What can hang from each mark:
divet: kezof nolip
nolip: divet kezof
kezof: ditin divet fazuk nodov
bugok: nodov
fazuk: kezof nodov
nodov: bugok kezof

Each row was made from one small tree. The marks that hang from a mark follow it in brackets, in alphabetical order. Every link used is in the known rows. Write each row's tree.
Known rows:
nolip(divet(kezof(ditin fazuk(nodov(bugok))))): [-12.6  -3.0  -5.3  -8.5 -21.9  32.6  -6.4  -6.5 -15.3 -25.9 -12.8  -3.0
  -7.5 -29.1  -1.7  -4.4   4.8  -3.1 -12.8  10.4  -5.8 -23.3 -14.6]
bugok(nodov(kezof(ditin divet fazuk))): [ -8.5  -3.8   3.9   5.8 -34.8  13.7  -5.6  -1.4  -7.7 -17.1  -3.2  -3.1
   8.3  -3.0  -9.3   3.2 -19.8  -9.8   2.3   0.9  10.0 -25.0 -37.4]
bugok(nodov): [-12.7  -1.3 -12.9 -12.9 -23.6   6.9 -10.6  -4.5  -5.4 -29.1 -13.3  -1.1
   4.4  11.2 -10.1  -1.1 -24.1   1.8   1.7  -1.7  10.5 -20.7 -22.6]
kezof(ditin divet(nolip) nodov(bugok)): [-12.8 -14.3  15.5  21.7 -17.0  31.2  -1.4  11.5 -17.2 -14.3   0.1  -4.2
  -9.6 -19.8 -16.8   3.7  15.3  -5.6 -11.9   1.0   9.1 -49.1 -39.6]
divet(nolip(kezof(fazuk nodov))): [ -9.1 -19.3   8.3  21.0  -2.8  34.8   0.6 -16.6  -9.0 -13.4   9.2  -3.8
  -1.3 -23.6 -16.1   1.5   2.6  -2.4 -30.4  27.2 -11.9 -40.4 -18.2]
fazuk(kezof(ditin divet(nolip)) nodov(bugok)): [-12.6 -12.5  17.1  14.0 -39.0  31.4   3.8  12.6 -16.1 -23.2 -31.6 -37.7
 -18.1  -7.5 -19.6   4.2   8.2  -2.6  -3.2 -13.5  22.5 -36.3 -37.3]
fazuk(kezof(ditin divet)): [-10.7  -7.7  20.2  19.8 -24.4  23.5  -4.9   3.4 -13.7 -13.2  -5.6 -10.4
   5.0   1.0 -23.2  12.0  -8.5  -6.4 -11.4  13.0   1.6 -36.0 -37.1]
bugok(nodov(kezof(ditin divet(nolip) fazuk))): [ -6.9  -8.0   6.2   7.9 -34.3  14.7  -1.8  -1.3 -10.1 -17.9  -3.1  -7.8
   6.5  -4.5 -12.7   3.9 -18.1 -10.1  -1.9  -0.5   7.6 -27.0 -34.9]
nodov(kezof(ditin fazuk)): [ -4.6 -12.3  17.3  17.1 -17.7  32.6  -5.5  -0.8   2.1  -7.1  10.8   4.8
  16.9  -7.9  -5.5   6.2 -12.2 -14.4 -19.5  11.9   6.1 -30.0 -38.7]
fazuk(kezof(divet(nolip) nodov)): [ -7.0 -14.7  21.2  31.7 -14.9  26.0   3.4 -10.9 -15.0  -6.1   0.7 -12.4
   2.4  -2.6 -25.8  15.6   2.3  -0.7 -23.3  19.8  -7.6 -44.3 -25.9]
kezof(ditin divet nodov): [-13.1  -4.9  16.0  27.1 -12.2  25.8  -9.4   7.9 -12.5  -3.9  12.8  12.2
   4.0 -13.5 -13.7   7.8   8.1  -6.6 -13.2  16.8   5.5 -46.9 -45.5]
kezof(ditin divet(nolip) fazuk nodov(bugok)): [-12.3 -13.9  18.6  34.3 -11.2  39.6  -1.3   0.6 -14.6  -4.9   4.7   5.5
  -7.9 -34.6 -11.1   5.5  20.2  -5.2 -16.9  14.6   1.9 -56.1 -48.2]
divet(kezof(nodov(bugok))): [ -9.4 -11.4  -7.5  -0.5 -13.2  24.5  -1.7  -9.6  -3.8 -22.0  -5.6   3.3
  -0.5 -14.5 -10.6   1.1  -2.4   0.0 -25.7   7.8   1.4 -24.3 -21.1]
nodov(bugok kezof(ditin divet(nolip) fazuk)): [ -5.0 -18.9  21.5  12.1 -32.9  35.9   2.0   6.0 -12.2 -17.2  -3.9 -18.9
  -6.4 -19.4 -11.8  -0.3   1.7 -12.3  -3.8  -8.2   9.1 -34.0 -34.1]
fazuk(kezof(divet)): [ -7.1  -8.8  17.9  16.2 -22.4  20.3  -3.1  -6.9 -15.4 -13.6  -6.3 -15.7
   2.7   4.8 -25.1  11.2  -8.8  -0.3 -10.1  14.8  -5.6 -34.8 -24.2]
bugok(nodov(kezof(ditin))): [-10.5  -4.5  -2.9  -4.6 -33.2  11.7  -6.6   2.7  -1.7 -23.9  -6.6  -2.9
  11.6   8.3  -8.4   2.4 -26.3  -9.9  -0.4  -6.7  17.6 -18.0 -32.4]
kezof(divet fazuk(nodov)): [ -4.9  -4.6  15.5  18.9 -18.0  25.7  -5.5  -8.3 -16.4  -6.8  -3.0  -8.8
  -8.4 -18.7 -11.0  -0.6   8.1   4.4  -4.9  16.9  -3.4 -41.7 -31.8]
kezof(ditin divet(nolip) fazuk): [ -5.9 -12.6  23.5  27.2 -13.7  30.9  -2.9   2.9 -19.1  -9.0   6.6  -0.7
  -1.0 -26.4 -18.6   4.0   3.4  -7.9 -17.0  19.1  -9.0 -49.0 -42.0]
bugok(nodov(kezof(divet fazuk))): [ -6.1  -4.4   2.2   3.3 -33.5  11.4  -4.5  -8.8  -8.6 -16.8  -3.0  -7.0
   6.6   0.2 -10.8   2.7 -19.7  -5.1   2.6   2.1   4.8 -24.0 -28.3]

Which tree is each row?
[-17.3  -7.9   5.8   4.8 -33.1  32.8  -3.6  11.0  -2.7 -24.7 -32.9 -24.5
  -9.9   1.2  -9.5   3.4   0.0  -2.0  -4.6 -12.6  32.5 -29.0 -39.6] => fazuk(kezof(ditin) nodov(bugok))
[ -6.4 -13.3  20.2  14.6 -20.0  22.5  -2.1  13.4 -21.9 -18.4   2.0 -10.5
  -2.5 -11.6 -24.4   2.6  -1.3  -8.8 -11.9   5.6  -1.8 -41.3 -33.7] => kezof(ditin divet(nolip))
[-13.8  -9.0   3.9   1.3 -30.6  29.4  -1.5   0.4  -4.3 -24.8 -33.4 -29.5
 -12.5   4.9 -11.1   2.5   0.4   4.4  -3.9 -10.4  24.7 -27.7 -26.7] => fazuk(kezof nodov(bugok))
[ -5.3 -20.7   3.4   9.5 -18.7  33.6   8.0  -1.1  -9.9 -25.2 -13.6 -12.4
  -7.3 -31.8 -15.0  -1.1   1.0  -7.0 -35.1   3.3   0.7 -31.2 -30.6] => divet(kezof(ditin fazuk(nodov(bugok))) nolip)
[-13.3 -10.3  -5.4   3.0 -15.6  27.8  -3.5   0.7  -2.4 -22.0  -5.4   8.6
   2.0 -18.2  -9.0   1.9  -2.8  -6.1 -26.6   5.5   8.8 -25.8 -34.2] => divet(kezof(ditin nodov(bugok)))
[-11.1  -6.7   0.0   2.9 -13.3  32.9  -8.5  -7.9  -1.6 -17.2 -14.1  -3.5
  -7.2 -12.3  -0.7  -4.4   2.3   5.5  -8.3   6.0  11.3 -33.7 -29.1] => kezof(fazuk(nodov(bugok)))
[ -7.4 -13.7  12.8   2.0 -37.0  30.1   1.7  13.7 -10.2 -22.1 -18.4 -31.2
 -14.2  -7.2 -10.0  -4.4   5.2  -5.7  -0.1 -20.3  25.8 -28.2 -29.7] => fazuk(nodov(bugok kezof(ditin divet(nolip))))
[-12.7 -18.8   7.0  18.2  -7.0  38.4   0.0  -7.8  -7.6 -17.1   3.2  -4.0
  -4.4 -27.5 -13.7  -0.4   4.4  -6.2 -25.8  18.8  -2.6 -40.3 -26.5] => divet(nolip(kezof(ditin fazuk nodov(bugok))))
[-10.4  -8.8  -3.0   2.3 -20.4  30.6  -2.9  -0.7  -3.5 -22.3 -12.8   0.6
  -2.1 -25.6  -5.8  -1.6  -3.8  -5.6 -23.3   6.4   8.0 -24.3 -37.9] => divet(kezof(ditin fazuk(nodov(bugok))))
[-19.8  -7.2  -0.6   8.6  -8.8  33.4 -11.8   9.6   1.8 -16.9  -2.7  15.2
   2.5  -7.4  -2.0   2.5   3.0  -4.4 -13.8   1.7  22.5 -38.0 -42.6] => kezof(ditin nodov(bugok))
[-11.5  -7.7  11.6   7.2 -37.5  26.8   0.2   2.1 -14.3 -21.5 -31.1 -37.1
 -18.4  -0.4 -17.3   3.4   6.1   4.8   3.3  -9.6  18.5 -32.0 -27.6] => fazuk(kezof(divet) nodov(bugok))
[-15.4  -9.1  11.9  26.2 -11.1  30.9  -6.2  -1.9  -0.2  -8.4  -1.0   6.4
  13.0   2.3 -14.5  16.1  -5.6  -6.0 -25.3  18.4   9.0 -38.4 -41.2] => fazuk(kezof(ditin nodov))
[ -4.4  -8.6   4.6   6.0 -32.8  12.4  -0.5  -8.6 -11.1 -17.6  -3.2 -11.6
   4.1  -1.6 -14.4   3.0 -18.0  -5.5  -1.3   1.8   2.5 -26.0 -25.7] => bugok(nodov(kezof(divet(nolip) fazuk)))
[ -8.1 -22.2   0.8  10.1 -13.9  31.1   7.4   0.6  -8.5 -24.9  -5.7  -4.4
  -3.1 -24.3 -18.3   2.4   2.0  -8.0 -38.1   2.6   1.6 -32.2 -27.1] => divet(kezof(ditin nodov(bugok)) nolip)
[-12.6 -10.3  -3.3  12.2 -11.6  34.0  -3.8  -6.8  -0.7 -15.6  -1.8  15.2
   3.0 -28.6  -5.0   3.0   0.5  -6.2 -30.0  15.3   3.7 -31.0 -39.9] => divet(kezof(ditin fazuk nodov(bugok)))
[-18.9  -1.6  -3.6   4.6 -10.9  35.3 -11.3 -20.0 -14.6 -14.6   9.5   2.5
  -4.5 -30.1  -3.8  -2.4   9.8  -3.3 -11.3  34.9 -15.3 -28.9  -5.2] => nolip(divet kezof(nodov))
[ -6.7 -11.6  22.9  28.3 -19.9  32.6  -0.5   6.5 -18.3  -9.0  -2.3 -10.1
  -8.6 -28.4 -15.1   1.6  11.3  -6.0 -14.2  11.4   1.9 -48.3 -45.3] => kezof(ditin divet(nolip) fazuk(nodov))
[ -8.0 -22.2   3.2  18.9  -9.3  37.1   7.6  -6.8  -7.2 -18.6  -2.5   2.5
  -1.9 -35.3 -13.7   3.6   5.2  -7.5 -41.4  11.8  -3.1 -37.3 -32.8] => divet(kezof(ditin fazuk nodov(bugok)) nolip)
[-11.8  -5.1   8.9  15.7 -20.5  30.0  -7.1 -13.8 -14.8 -10.7   3.4 -11.3
 -10.3 -30.3 -11.8  -4.1   5.2  -1.8  -5.0  27.9  -7.5 -33.5 -27.1] => nolip(kezof(divet fazuk(nodov)))
[-22.0   0.3  -2.7   0.8 -22.7  43.0 -12.1  -8.7 -14.1 -20.6  -6.1  -5.4
 -13.2 -42.3   3.2  -8.6  11.8  -6.8  -2.1  23.7  -2.6 -27.4 -21.3] => nolip(divet kezof(ditin fazuk(nodov(bugok))))
[ -5.5  -8.7  15.6  10.0 -31.7  25.6  -2.5  10.4  -7.9 -13.1  -5.9 -19.2
  -2.4  -3.0  -9.8   0.3   0.1  -7.4  -6.1  -5.5  19.5 -28.7 -33.8] => fazuk(nodov(kezof(ditin divet)))
[-20.3   0.5  -0.2   5.6 -19.4  41.6 -12.4 -10.6 -14.4 -16.7  -0.2  -1.5
  -8.4 -41.5   1.5  -6.4   9.8  -8.0  -6.9  30.4  -6.9 -28.5 -21.7] => nolip(divet kezof(ditin fazuk(nodov)))
